Each row was made from one path, in order. Every step used is in the known rows, and no mark comes twice. Write each row's path.
In the rows, zero is written as 128.
Known rows:
biled, mifad, deduk, zepu, fasuv, rogasu: [203 162 140 120 117  68 161 143 104 137 133  77 141 107 109  43  54 134
  82 130  84 138 195 110  68 139 149  67 172 112 144 125 140 103 126 136
 156 121 125 127 101]
ruka, rogasu, karaz, fasuv, zepu: [132 157 121 152 143  99 107  98 151 125 170 145 153  76 114  88 147 164
  78 194 141 140 142 106 175 174 141  92 145  71 160  76 129  86 164 105
 187 169 115 181 132]
deduk, zepu, fasuv, rogasu: [151 141 142 119 129  87 159 128 131 139 101  85 159 111 157  68  91  93
 105 163  97 124 170  98  99 151 162  92 163  84 138 122 140  96 143 137
 197 138 122 136  89]
deduk, biled, mifad, kizo, sene: [191 139 128 136  91 102 104 134 150 161 132 126 138 102 110 120 130 129
 136 140 134 122 186 125 145 172 197  85 114 163 156 119 126  88  99  64
 111  86 137 190  90]
mifad, biled, deduk, zepu: [140 124 162  97 122 111 140 119 119 130  75  93 163 109 137 134 101 139
 155 131 118 152 131 109 107 112 148  88 163 138 150 144 124 127 173 138
 161 121 156 168  83]
mifad, kizo: [152 138 115 131 117 133  99  77 106 148 121 108 136  83 125 152 180  99
 146 153 123 115 165 118 138 140 166 119 124 121 134 111 125  97 104 112
 113 140 140 156 121]
rogasu, karaz, fasuv, zepu: [130 147 131 137 152 105  93  75 154 105 170 146 163  79 121 102 157 141
  75 193 140 139 107 121 184 142 147  84 132  86 179  85 122  72 176 112
 171 146 130 194 133]
rogasu, fasuv, karaz: [172 100 154 124 187 110 114  67 104 146 150  88 132  37 105 137 145  86
  90 154 140 115 141 147 132 142 136  74 124  89 138 123 105  70 173 145
 163 149 106 114 148]
zepu, fasuv: [142 125 151 113 148 148 114 146 132 153 146 145 150  97 139 114 125  82
  98 146 121  99 143 110 132 160 144  92 128  95 162 134 118 128 131 130
 178 134 128 149 103]
zepu, fasuv, karaz: [152 112 167 119 181 148 133 128 139 151 157 125 145  58 128 123 129  73
  87 193 130 103 158 111 148 154 119  73 116  84 143 127 105 105 162 131
 156 128 117 134 117]
gafir, galo, rogasu, karaz, fasuv, zepu: [139 129  95 113 163  72 101  67 152 108 160 146 179 149  76 119 162  99
  73 210 149 170  93 117 172 163 152  98 151  81 149  54  86  51 135 113
 176 146 145 170 101]
mifad, deduk, biled: [171  97 148 107 116 129 114 112 117 153 146 148 133  62  95 151  95 117
  97 120 144 133 184 108 136 120 166  69 154 126 166 121 139 101  97  93
 140 140 142 165  98]
galo, rogasu, karaz, fasuv, zepu: [134 131  95 111 174  70 114  71 157  91 152 149 166 111  98  99 162 114
  84 224 150 158 110 107 171 161 124  87 128  85 163  56 101  58 165 111
 160 165 139 170 126]
fasuv, karaz, rogasu, ruka, galo, gafir: [162 123 153 108 170 122 148  35 112 170  89  72 151 122 103 156 210  77
 103 135 112 133 161 171  95 141 155 117 130  54 134  35 117  74 143 148
 128 168 139 128  98]
karaz, fasuv: [132 127 149 125 147 123 112 114 121 144 107 121 168 117 139 128 105 118
 100 152 153 121 119 108 161 165 126 111 132 105 161 105 114 103 140 119
 152 151 137 175 151]
ruka, rogasu, karaz: [155 119 126 135 135 110 105 102 128 165 150 146 101  61  84 107 179 126
  96 165 105 145 148 126 154 180 157 102 134  92 171 101 145  93 139 115
 143 155 115 143 138]
deduk, zepu, fasuv, rogasu, karaz: [167 136 131 122 145  84 127 117 146 139 122 111 148  81 140  59 149  89
  82 177  85 141 157 126 112 154 177  80 157  70 182 107 150  59 159 145
 193 138 110 133 108]
rogasu, ruka, galo: [161 122 145 118  94 158 126  70  89 180 124 110 133 123 120 172 180 115
 112  93 115 102 126 154 145 155 182 135 151  91 183  75 130  75 114 147
 157 127 148 145 106]
gafir, galo: [143 119 139 114 121 141  95  90 104 166 125 117 145 132  87 149 136  94
 108 127 123 134 111 114 149 140 179 117 151 114 133 121 110 117 111 114
 156 123 149 155  92]
rogasu, galo: [131 119 126  98 142 103 131 104 125 169 120  99  97 134 138 142 137  88
 101 126 144 116 125 118 130 136 155 113 110 118 175 119 128 115  93 131
 147 134 145 141 150]
sene, kizo, mifad: [150 125 137 112 161 138 116 114 151 163 129 127 142 124  68 149 166  93
 122 145 103 114 123 137 154 141 158  87 200 152 170 118 156  96 122 125
 133 187 126 154 150]
deduk, zepu, fasuv, karaz, rogasu, galo: [134 138 140  98 174  63 172 130 163 146 118  52 137 166 170  91 121  74
  96 139 150 135 184 119  94 165 157  88 103  66 135 107 115 106 130 129
 190 145 117 152 121]
karaz, fasuv, rogasu, ruka: [147 141 148 137 147  94 137  74  99 145  83  64 202 105 130 120 120 106
  80 110 133 103 132 127 133 125 146 120 162  90 174  50 144  57 147 140
 138 147 130 145 167]
biled, deduk, mifad, kizo, sene: [212 140  98 174 139 118  75 140 158 164  76  71 157  90  85 147 169 101
 145 124 122 137 144  92 106 118 190 108 130 150 144 151 105  77 123 101
 136  96 133 167  96]
ruka, galo: [159 118 124 112 104 157 123 103 105 170 130 128 111 124 130 138 152 110
 125 141 107 125 125 120 156 171 154 124 134  99 139 103 126 105 103 142
 164 129 150 154 102]
kizo, mifad, deduk, zepu, fasuv: [196 144 160 111 157 116 121 152 122 162 144 141 158 134  89 115  95 143
  97 122 118 141 163 107 105 130 157  46 199 112 193 143 142 112 123 142
 169 139 122 160  94]
ruka, rogasu, fasuv, zepu: [144 146 122 142 142 105 124  79 117 138 188 102 127  73 113 116 140 148
 107 135 129 116 158 120 120 158 155  90 160  77 105 118 125 106 146 115
 221 169 109 133  96]
ruka, galo, rogasu, karaz: [174  88  83  90 135 108 119  83 130 157 139 153 104 123  86 123 204  76
 112 190 102 158 113 136 150 204 149 113 120  86 164  54 116  48 111 147
 148 146 154 131 115]
rogasu, ruka, galo, gafir: [160 127 167 111 127 146 117  48  97 187 104 122 138 109 123 177 202  88
 101 126 106 112 131 170 107 141 173 129 155  81 196  47 127  74 122 155
 155 152 150 129  82]
sene, kizo, mifad, deduk: [176 120 134 118 159 134 112 115 128 162 142 136 122  91  41 160 140 114
 110 128 113 126 135 133 130 117 142  60 226 146 176 109 155  89  99 123
 104 192 128 154 144]
deduk, mifad, biled: [136 105 143 125 107 119 109 106 163 140  54 118 162 124  99 127 126  96
 136 125 111 126 116  84 125 125 143  88 127 162 163 156 122 108 162 150
 124 135 155 170  93]
biled, mifad: [158 133 140 110 113 109 130 107 111 147 139 120 123 124  98  97 117 128
 110 134 102 122 141 134 140 166 153 100 117 150 143 142 119 136 135 114
 107 118 145 145 143]
sene, kizo: [120 123 145 125 133 135 119  97 149 145 125 118 114  73 116 151 157  77
 129 155 115 104 133 133 148 150 156 112 179 126 151 107 135  91 124  97
 148 186 129 153 130]
kizo, sene: [146 118 134 131 137 119 106 121 140 159 100 141 108  82 108 135 138 132
 124 136 127 137 103 104 163 149 152  88 136 112 169 118 117 113 137 100
 142 114 138 179 116]
ruka, galo, rogasu, karaz, fasuv, zepu: [155 127  80 109 147 102 123  77 152 114 160 154 150 144 113 107 168 114
  93 222 131 157 104 119 174 196 129 108 132  66 151  34 108  37 132 138
 192 165 151 172 100]
fasuv, karaz, rogasu, galo: [133 116 115  97 179  76 160  89 139 150 114  42 111 138 126 119 150  78
  97 135 149 142 158 123 116 139 141  96  86  94 121 101 116 108 108 130
 124 148 132 142 168]
karaz, rogasu, ruka, galo: [153 123 127 108 102 141 137  67 104 168 105  78 152 171 115 142 189 111
 128  59 105 124 145 157 118 162 188 139 135  79 131  61 128  95 103 138
 147 144 146 159 105]
biled, deduk, mifad, kizo: [204 136 101 160 135 132  96 114 133 153  99  54 174  97  89 144 175  83
 140 132 116 123 170  97  95 108 190 122 131 154 123 163 112  89 119 121
 135 125 135 141 106]

Which path is each row?
[170 107 150  90 176 144 124 138 119 153 107 123 193 136  61 143 124 136
 135 123 103 132 101 108 121 105 121  59 175 164 160 157 140 149 150 169
 106 128 151 151 125]	kizo, mifad, biled, deduk
[140 138 110 108 167  65 154 119 116 158  95  55 147 145 164 102  94  82
  72 142 146 116 126  97 118 149 133 121 123  99 170  73 154  71  96 149
 141 155 139 143 184]	karaz, fasuv, rogasu, galo
[183 111 144 106 147 131 113 134 150 157 149 151 142  93  45 170 121 107
  96 123 131 120 171 136 138 119 177  47 231 160 183 114 168  72  84 100
 133 180 129 173 120]	sene, kizo, mifad, deduk, biled
[193 104 126 140 142 126 107 131 138 149 105  72 159 107  80 126 138  95
 112 122 115 128 141  94 107 110 172 105 145 153 130 180 108 109 147 127
 158 117 137 133 110]	biled, deduk, mifad
[201 149 178 124 143  87 150 136 115 133 158 106 131  72  99  83  75 132
  80 161 126 136 195 125 108 147 131  45 143 107 149 132 102 105 152 125
 145 110 119 144 108]	biled, mifad, deduk, zepu, fasuv, karaz
[183 148 150 117  93  75 138  98  96 140 128 106 101 110  90  93  87 170
 111 122 115 157 169 127 111 142 168  76 158 143 156 134 120 116 132 110
 126 117 143 155 123]	biled, mifad, deduk, zepu
[162 119 137 134 146 110 115 110 102 175 151  99 120  80 108 120 133 117
 106 105 130 115 157 131 106 184 153 104 151  87 132 115 133  99 131 130
 194 167 104 114 127]	ruka, rogasu, fasuv
[151 135 130  85 194  86 146 131 138 176 110  81 127 120 159 108 127  25
  61 169 105 100 154 115  55 125 132  93 125  72 181  81 141  94  87 165
 171 160 131  89 114]	zepu, fasuv, rogasu, galo, gafir
[149 124 128 112 159 126 142 135 127 149 125 100 159  93 137  81 107  71
  91 158  93 105 159  95 106 149 140  94 147  88 134 119 140 111 123 142
 164 142 123 121 112]	zepu, fasuv, rogasu
[173 155 118 123 100 116 109  90 103 145 138 104 138 117 107 117 159 117
 138 149 101 115 174 135 121 161 165 118 111 152 128 122 115 114 112 110
  85 121 142 145 134]	biled, mifad, kizo
[140 134 180  97 141 129 138 169 141 134 104 106 187 114 152 112  87 118
 134 134 118 122 143 107  92 132 145  77 160 116 160 152 117 138 169 146
 197 115 140 159  58]	mifad, biled, deduk, zepu, fasuv
[182 159 111 145 104 106  97 116 125 160 117 120 118  99  97 117 158 137
 145 144 116 131 145 132 137 167 174 100 112 147 150 114 111 105 110  93
  90  95 138 179 119]	biled, mifad, kizo, sene
[146 116  92 101 154  80 112  53 119 119 169 100 157 143  69 143 154  77
 103 149 140 142 108 126 122 146 171 100 167  81  91  92  81  77 122 123
 217 147 139 125  61]	gafir, galo, rogasu, fasuv, zepu
[134 130 142  87 169  90 118  82 128 179 112 107  91 122 135 154 156  60
  86 156 135 124 130 134  96 127 143 106 114 102 194  94 128 106 102 139
 137 162 153 124 130]	rogasu, galo, gafir
[153 134 133 145 155 103  99 128 130 162 136 148 146  83 108  94 147 134
  79 165 144 140 135 117 160 196 145 110 129  85 192  81 138  76 145 116
 160 171 109 164 167]	ruka, rogasu, karaz, fasuv
[150 136 152  94 150 100 172 167 129 127  84  67 200 106 154  83  71 105
 127 145  88 127 156  95  66 115 138  72 174 105 136 130 142 112 162 165
 187 122 137 139  67]	mifad, biled, deduk, zepu, fasuv, rogasu
[147 126 115  85 175  60 150  71 117 175  87  63 105 114 135 125 142  49
  79 162 113 127 140 115  70 109 137 104 134  96 168  71 152  85  95 156
 128 170 145 103 143]	fasuv, rogasu, galo, gafir
[141 106 149  99 149 146 132 127 115 139 101 106 166  90 110 142 124 118
 140 131 111 129 117 112 117 111 119  86 145 143 141 139 123 143 152 144
 123 123 154 150 108]	mifad, biled, deduk
[157 140 105 149 122 125  86 102 131 167  97 123 115  71 118 149 172 121
 154 150 131 129 138 112 145 142 173 102 124 112 154 105 118  92 109  91
 120 115 134 184 109]	mifad, kizo, sene
[165 141 163 125 128 118 123 135 117 147 138 133 133  85 131 112  84 124
  98 128 128 138 173 109 104 134 160  69 175  85 168 134 118 105 128 121
 189 133 125 164  75]	mifad, deduk, zepu, fasuv
[181 140 101 174 113 109  69 110 168 168  65  92 136  94 106 146 170 100
 145 139 122 136 142  90 135 135 191 104 115 140 159 139 109  66 122  98
 119 112 132 180  95]	deduk, mifad, kizo, sene
[169  80 117  98 207  75 139  64 113 132 126  86 133  70  90 140 150  56
 101 187 158 129 143 138 126 170 112  80 125  87 120  92  85  51 161 144
 155 163 115  95 141]	galo, rogasu, fasuv, karaz
[134 131 114 121 132  93 143 123 121 188 127  89  84 130 134 133 132 111
  98 123 148 123 158 106 123 173 152 119 125 103 161 104 142 126  82 120
 159 155 133 128 150]	ruka, rogasu, galo
[150 136 168  93 154 112 147 136 154 139  85  95 180 136  81 150 124 130
 155 136 103 134 117 132 111 118 156  64 230 165 169 141 158 107 161 146
 149 167 138 175 103]	sene, kizo, mifad, biled, deduk, zepu
[170 125 158  87 153 114 141 134 124 145  83 111 190 154  83 136 111 159
 150 131 110 157 118 111 112 108 152  62 188 160 169 163 146 137 170 160
 144 121 149 165  99]	kizo, mifad, biled, deduk, zepu
[163  96  90  86 124 120 145  97 113 160 112 130 110 156 111 138 153  84
 137 173 119 143 130 108 142 192 131 125 132 100 119  73 106  82  95 139
 154 149 162 133  93]	ruka, galo, rogasu
[175 155 159 120 159 122 125 155 147 152 144 137 154 117  84 136 111 111
 106 134 111 123 159 130 111 141 168  50 240 115 195 124 151  86 115 124
 181 181 115 161 101]	sene, kizo, mifad, deduk, zepu, fasuv
[177  83 121  99 193  75 116  61 101 145 132  84 148 108  54 153 150  40
  92 166 151 147 125 137 123 163 142  95 140  82 104  85  81  47 133 144
 174 141 124  95 107]	gafir, galo, rogasu, fasuv, karaz
[164  91  94  94 150  88  88  74 125 148 135 145 134 135  44 136 188  60
  93 174 118 169 100 131 145 171 174 106 135  96 156  72  98  66 112 122
 145 137 143 135 110]	gafir, galo, rogasu, karaz
[139 106 128 114 169 104 146  80 133 132 110  76 144  99  98 105 159  96
 122 159 128 148 167 119 133 149 128  89 106  94  93 108 111 119 151 116
 112 153 130 153 147]	fasuv, karaz, rogasu
[170 148 147 123 141  98 124 103 133 151 113 113 127 107  59 151 125 137
 123 130 115 148 149 135 126 116 171  60 238 142 184 118 157  72 117 119
 145 188 129 176 131]	sene, kizo, mifad, deduk, zepu
[138 138 127 102 163  77 131 104 127 199 110 104  79 116 130 142 145  87
  91 155 146 129 161 115  86 157 141 115 126  88 176  85 138 116  92 128
 156 181 138 112 128]	ruka, rogasu, galo, gafir
[134 120 129  85 215  69 151  67 142 158  96  58 112 128 117 133 172  50
  88 165 143 150 164 137  80 127 128  94  89  77 131  75 116 106 123 135
 113 178 139 124 147]	fasuv, karaz, rogasu, galo, gafir
[114 152 131 137 142 120 123  90 137 108 144 124 175 112 140 116 110 146
 100 181 154 122 123  97 171 140 126  99 140 100 138 106 113 105 165 104
 175 151 144 194 113]	karaz, fasuv, zepu
[131 133 109 114 155  96 122  57 135 112 175  73 160 130 113 103 156 125
 117  94 122 133 142 138  97 135 170  87 141  79  82 120 112 117 148 118
 199 170 118 156 100]	karaz, rogasu, fasuv, zepu
[136 123 130  98 197  99 158 134 157 153 139  69 134 147 146 109 141  56
  81 133 144 113 173 119  99 157 133  86  81  70 131 106 111 114 108 140
 158 143 119 136 142]	zepu, fasuv, karaz, rogasu, galo
[180  90  97  83 145 106 130  89 100 159 143 106 120 143 111 138 153  67
 123 135 125 125 121 140 114 204 140 116 141  81 124  70 105  57 110 157
 195 163 139 107  95]	ruka, galo, rogasu, fasuv
[146 115 140 112 188 129 142 133 154 135 141  94 170 108 118  93 144  76
 101 151 122 122 177 112 117 163 128  83 104  75  95 122 104 125 154 122
 149 150 115 145 124]	zepu, fasuv, karaz, rogasu
[181 131 176 124 187 115 150 149 131 137 134  75 166  62 140 115 110  99
  99 189 136 127 176 114 113 130 146  74 148  84 127 151 103 109 187 123
 202 110 118 129  97]	biled, deduk, zepu, fasuv, karaz
[197 101 147  94 148 125 106 125 126 162 152 154 151 107  41 154 105 136
  88 113 140 139 171 108 143 121 169  45 180 149 191 138 161 101  90 118
 126 137 137 171 118]	kizo, mifad, deduk, biled
